Each row comes from the steps of one walk. Every step used is in the known rows, and no mark comes twice. Write the walk behind each row, first mark first.
Known rows:
Z-Y-A-L-V: [-3.16 -0.47  1.23  0.13 -0.91 -1.58  4.91 -1.75 -0.57  2.37  3.24  1.61
 -0.49  0.91 -0.50 -2.00  0.97  0.94 -0.10 -0.81  2.49 -3.76 -0.93  4.20]
Y-S-M: [ 5.04 -2.19 -0.58  0.58 -1.43  1.82  1.93 -0.86 -0.15 -2.00  2.33 -0.03
  0.54 -3.01 -0.72  1.22  0.42  0.08  0.72  0.60  2.45 -3.07 -1.00  2.25]
D-L-V-Q: [ 3.70 -1.38  2.61  0.97 -0.04 -1.89  3.01 -0.26 -3.60  2.76 -2.93  0.35
  1.66 -1.77  0.17 -2.33 -0.91  2.29  0.36 -1.06 -0.31 -0.57 -1.52 -4.35]
D-Z-Y: [-2.27 -2.83 -0.07  0.28  0.88  0.10  6.65 -1.93 -0.17  3.48  0.27  0.88
  0.93 -0.93  0.34  0.61  3.35  1.15  0.61  3.76 -0.14 -3.36  0.07  1.70]
X-L-V-Q: [ 5.95  1.93  2.54 -0.83 -0.18  0.16  4.10 -0.31  1.86 -2.85 -1.74  2.28
 -2.41  1.69  0.11 -1.80 -1.01  1.76 -0.11 -2.00  3.08  0.69 -3.08  1.07]
L-V-Q: [ 3.98  0.22  1.62  1.56  0.15  0.65  3.82  0.32 -1.25 -0.58 -1.75  1.80
 -1.52  0.77 -0.27 -1.54 -1.05  2.04 -0.53 -0.42  3.82  0.19 -2.02 -1.49]
D-P: [ 6.05  0.57  0.68  0.11  1.13 -3.36  2.44 -0.74 -1.74  2.21  0.16  1.95
  1.49  1.57  0.90  0.61  0.28  1.14  1.72 -0.83  2.21  0.17 -0.52  1.00]
S-Y: [-0.03 -0.74  1.28 -2.25  0.26 -0.26  3.44  0.16 -0.38  2.99 -1.60 -1.21
 -0.06 -0.18 -0.16 -2.04  1.77 -0.73  0.49  0.89 -0.44 -1.14 -2.21 -1.96]
V-Q-S: [ 2.68  0.23  0.12  1.47  0.34  0.58  0.68  1.58 -1.94 -0.30 -2.03 -0.46
  0.52  0.59 -0.81 -1.03 -0.26  2.20  2.19 -0.24  4.17  0.93 -1.73 -1.11]
A-L: [-0.44  0.65 -0.17  1.13 -0.22 -2.51  0.79  0.27 -0.49  3.60  1.46 -0.42
  1.28 -2.13 -0.73 -1.02 -1.52 -0.35 -0.26 -1.45 -0.32 -1.03  0.71 -5.01]
P-Q-S: [-2.96  0.80 -3.40 -0.07 -1.05  3.15  1.42  0.36 -1.62  2.19  0.22 -0.07
  0.21  0.53 -1.95 -0.97 -2.49 -0.32  0.72  1.70  3.00  0.59  0.39 -3.01]
X-L-V: [ 4.55  1.83  1.86 -1.21 -0.33  0.50  3.30 -0.77  2.77 -2.66 -0.69  2.55
 -2.46  1.80  0.40 -1.63 -1.43  1.19 -1.00 -2.01  2.00  0.52 -2.56  1.13]
V-Q-S-Y-Z-D: [ 3.04  0.01  0.84  0.14  0.25  0.59  2.55  2.03 -2.39  0.14 -1.75  0.26
  0.28  0.68 -0.45 -1.57  0.95  2.42  2.62  0.45  5.41 -0.82 -3.99  0.18]
Q-S-M: [ 2.13 -2.15 -2.74 -0.52  0.10  3.80 -0.76  0.34 -0.34  0.15  0.76 -1.18
  1.27 -0.36 -0.27 -1.21 -1.37  1.07  0.64  0.07  2.76  0.55 -1.19 -1.36]
L-V-Q-S: [ 3.87  0.23  0.74  1.95  0.16  1.57  3.18  0.77 -1.35 -0.50 -1.69  1.93
 -1.14  1.45 -0.41 -1.92 -1.87  2.79 -0.19 -0.53  5.07  0.55 -2.51 -2.31]
L-A: [-1.69  0.68 -0.96  1.88  0.07 -0.39  2.27  0.36 -0.91 -1.08  0.50  0.78
  0.09 -2.73  0.14 -0.81 -1.44 -0.88 -2.02  0.76  3.43  0.06  1.04  2.97]
S-Y-A-L: [-1.91  0.09  3.18 -1.38 -0.44 -1.05  4.13  0.56 -1.27  3.82 -0.73 -0.21
  0.79 -2.19 -0.75 -2.85  0.58 -0.21  0.22  1.47  1.58 -3.27 -2.08  0.36]
L-V-Q-S-Y-Z: [ 4.72 -0.50  1.46  1.46  0.10  1.95  4.29  1.38 -1.89 -0.43 -1.55  1.95
 -0.97  1.00 -0.28 -2.51 -1.20  2.75  0.48  0.32  5.53 -0.55 -3.39 -1.94]
Z-D-P-Q-S-Y-A-L-V: [ 1.23  2.43 -0.24 -1.58 -0.48 -2.10  5.97 -0.64 -2.06  4.19  1.18  4.82
 -0.19  2.43  0.15 -0.45 -0.71  2.14  0.28 -0.13  7.32 -2.24 -4.08  2.59]
V-Q-S-Y-A: [ 1.68  0.14  1.74  0.51  0.17  0.60  2.48  1.81 -2.45  0.65 -2.75 -0.50
  0.62 -0.01 -0.99 -2.13  0.32  2.16  2.30  0.87  4.98 -0.45 -2.90  0.09]
P-D-L-A: [ 0.68  2.84  0.15  0.96  0.36 -1.91  3.82  0.23 -2.37  2.75 -0.29  1.34
  2.98  0.23 -0.01 -1.10 -1.31  1.95 -0.74 -1.24  1.32  0.29  1.56  0.40]
D-L-V-Q-S: [ 3.59 -1.39  1.88  1.30 -0.08 -1.31  2.63  0.04 -3.61  2.85 -2.86  0.42
  1.92 -1.36  0.05 -2.51 -1.47  2.84  0.65 -1.16  0.51 -0.18 -1.87 -4.88]
Z-D: [-1.31  1.54 -0.63 -1.61 -0.43 -0.88  0.98 -0.50  0.55 -0.02  0.98  2.64
 -1.33  2.05  0.87  1.12  0.96  1.15 -0.81 -0.70  2.67 -1.06 -2.84  4.12]

Which walk is each row?
[-2.34  0.46 -2.70 -1.26 -1.13  3.14  3.39  0.89 -2.07  2.69  0.54  0.66
 -0.07  0.58 -1.56 -1.41 -1.27 -0.07  1.16  2.37  4.43 -1.12 -1.78 -1.75]
P-Q-S-Y-Z-D
[ 4.84  0.81  1.16  1.54  0.15 -2.50  5.29  0.96 -2.34  4.02  0.84  2.46
  0.74 -0.46 -0.29 -2.29 -1.78  2.38  0.63 -1.59  5.35 -2.10 -3.05 -4.61]
A-L-V-Q-S-Y-Z-D-P
[-2.63  0.24 -2.53 -0.76 -1.14  2.25  4.30  0.80 -3.32  3.38  0.12  0.57
  0.88 -1.11 -1.45 -2.14 -1.83 -0.07  0.81  2.35  4.57 -1.35 -1.51 -1.86]
P-Q-S-Y-Z-D-L-A
[ 4.57 -2.07  2.68  0.93 -0.02 -0.88  3.62  0.66 -4.27  2.93 -2.67  0.37
  2.21 -1.88  0.14 -3.17 -0.85  2.75  1.31 -0.33  1.04 -1.33 -2.85 -4.58]
D-L-V-Q-S-Y-Z
[ 1.60  0.35  1.66  0.89  0.13 -0.24  2.90  1.90 -2.58  1.89 -2.24 -0.62
  1.10 -0.82 -1.22 -2.54 -0.14  2.06  2.23  0.37  4.83 -0.74 -2.65 -1.51]
V-Q-S-Y-A-L
[ 4.89  0.42 -0.96 -0.29  0.44 -0.70  4.51  0.14 -3.57  3.74  0.45  1.91
  1.84  1.39 -0.43 -0.65 -0.75  0.86  2.94  1.15  4.76 -0.62 -1.06 -0.86]
D-P-Q-S-Y-Z
[ 1.23  0.26  0.98 -1.49 -0.40 -1.73  3.92 -0.28 -2.10  2.93 -1.54  2.56
  0.04  1.19  0.77 -1.44  0.38  3.01 -0.16 -1.18  3.16 -1.49 -5.12 -0.02]
Z-D-L-V-Q-S-Y
[ 1.78 -1.55  1.91 -1.40  0.13  0.69  3.21  1.28 -1.34  1.01 -0.08 -0.38
  0.40 -1.11  0.18 -1.80  1.84 -0.30  1.47  1.78  0.70 -2.74 -2.46 -0.16]
S-Y-Z
[-0.50  1.56 -0.42  0.28  1.03  0.03  6.96 -0.95 -0.02  3.51  0.79  2.28
  1.67  2.58 -0.08  0.59  1.93  2.52  0.19  1.56  1.58 -1.61  1.27  2.53]
P-D-Z-Y
[-0.87  1.35  2.98  2.23 -0.97 -0.28  2.41  1.03 -2.00  0.80  0.41  2.32
  0.85 -1.95 -1.08 -2.08 -2.83  2.27 -0.40  0.51  5.53 -2.70 -1.19  1.87]
Y-A-L-V-Q-S
[ 2.69 -0.25  1.01  0.82  0.27 -0.36  3.58  2.02 -3.64  0.92 -2.16  0.24
  1.20 -1.05 -0.23 -2.20  0.39  2.47  2.22  0.41  5.62 -0.98 -3.57  0.04]
V-Q-S-Y-Z-D-L-A
[-0.95 -2.86 -0.01  1.28  0.08 -0.02  7.27 -2.03 -0.21  2.53  1.20  1.54
  0.98 -1.63 -0.02  1.41  3.41  1.35  0.99  3.90  0.97 -4.71 -0.39  2.61]
D-Z-Y-S
[ 2.73  2.61  2.24  0.38  0.22 -0.65  5.40  0.68 -2.95  3.63 -1.84  2.17
  2.55  1.91 -0.51 -2.55 -1.27  3.94  0.43 -0.90  3.22 -0.54 -1.07 -0.67]
P-D-L-V-Q-S-Y-A
[ 3.18  0.09  1.12  2.09 -0.12 -1.10  4.15  1.38 -1.99  3.28  0.48  0.85
  0.67 -1.71 -0.88 -2.89 -2.19  1.55  0.27 -0.97  3.60 -1.77 -1.90 -6.38]
A-L-V-Q-S-Y-Z
[ 1.56  1.92 -1.44 -2.40 -0.06 -1.77  4.48 -0.74 -1.62  3.60  0.66  3.58
 -0.27  3.29  0.49  0.42  0.60  1.55  0.98 -0.13  5.56 -1.07 -3.78  2.64]
Z-D-P-Q-S-Y
[ 2.69 -0.54 -0.45 -0.84  0.25  0.97  2.15  1.46 -1.51  1.62  0.56  1.53
  1.03  1.75  0.40 -1.47  0.11  2.10  2.22  0.44  4.85 -1.40 -3.97 -0.01]
Q-S-Y-Z-D-P
[ 0.39  0.52  1.84 -1.27 -0.69 -1.46  4.08 -0.14 -2.43  2.53 -1.46  3.17
  0.17  0.68  0.70 -1.62  0.19  3.34 -0.17 -0.61  4.32 -2.28 -5.23  2.10]
Z-D-L-V-Q-S-Y-A
[ 4.33  1.91  1.54  0.63  0.41 -0.36  5.22  1.08 -3.09  3.20 -1.13  1.95
  2.67  1.88 -0.22 -2.25 -0.95  3.84  0.98 -1.21  2.82 -0.54 -1.19 -1.98]
P-D-L-V-Q-S-Y-Z
[ 3.00  0.17  2.09  1.28 -0.01  1.72  4.59  0.99 -1.80  0.07 -2.18  2.12
 -1.00  1.00 -0.58 -2.79 -1.48  2.81 -0.09  0.50  5.96 -0.60 -3.30 -0.64]
L-V-Q-S-Y-A
[ 3.28 -0.69  1.83 -2.25  0.30 -0.85  4.56  0.83 -1.65  1.70  0.48  1.59
  0.26  0.38  0.88 -1.00  2.43  0.59  1.77  1.21  2.94 -3.23 -4.07  2.40]
S-Y-Z-D-P
[ 2.32  0.46  0.79  1.69 -0.01 -1.55  4.20  0.85 -1.51  4.31 -0.25  0.48
  0.47 -1.30 -1.02 -2.97 -2.22  1.28 -0.27 -1.49  3.06 -0.93 -1.81 -7.24]
A-L-V-Q-S-Y
[-0.87 -0.04  0.67  0.12 -0.46  1.57  2.57  1.29 -1.02  2.63 -0.39  0.75
  0.82  0.10 -0.76 -3.15 -1.77  1.72  0.26  0.69  4.30 -1.50 -2.98 -2.01]
Q-S-Y-A-L-V
[ 0.32  2.19  0.00  0.81  1.13  0.51  5.34 -0.02 -0.26  2.65 -0.40  2.31
  2.15  1.31 -0.14  0.99  0.59  2.48 -0.21  2.13  1.78 -0.90  1.50  1.42]
P-D-Z
[ 1.52 -0.55  0.88  0.58 -0.56 -0.60  1.37  1.12 -2.64 -1.75  2.13  2.84
  1.08 -1.87  1.29  0.19  0.24  1.60  0.61  0.67  3.48 -3.40 -2.21  4.84]
Y-Z-D-L-A
[-2.32 -0.37  1.16  0.72 -0.80 -1.19  4.98 -1.10 -1.33  2.37  2.59  1.48
 -0.28  1.29 -0.76 -2.39  0.67  1.84  0.77 -0.88  4.25 -3.35 -1.59  3.51]
Z-Y-A-L-V-Q-S
[ 3.35 -0.55  1.31  0.19  0.19 -0.20  2.83  1.88 -3.28  1.30 -2.31 -0.04
  1.22 -0.08 -0.32 -1.92  0.84  2.80  2.89  0.09  4.33 -0.96 -4.06 -1.06]
V-Q-S-Y-Z-D-L
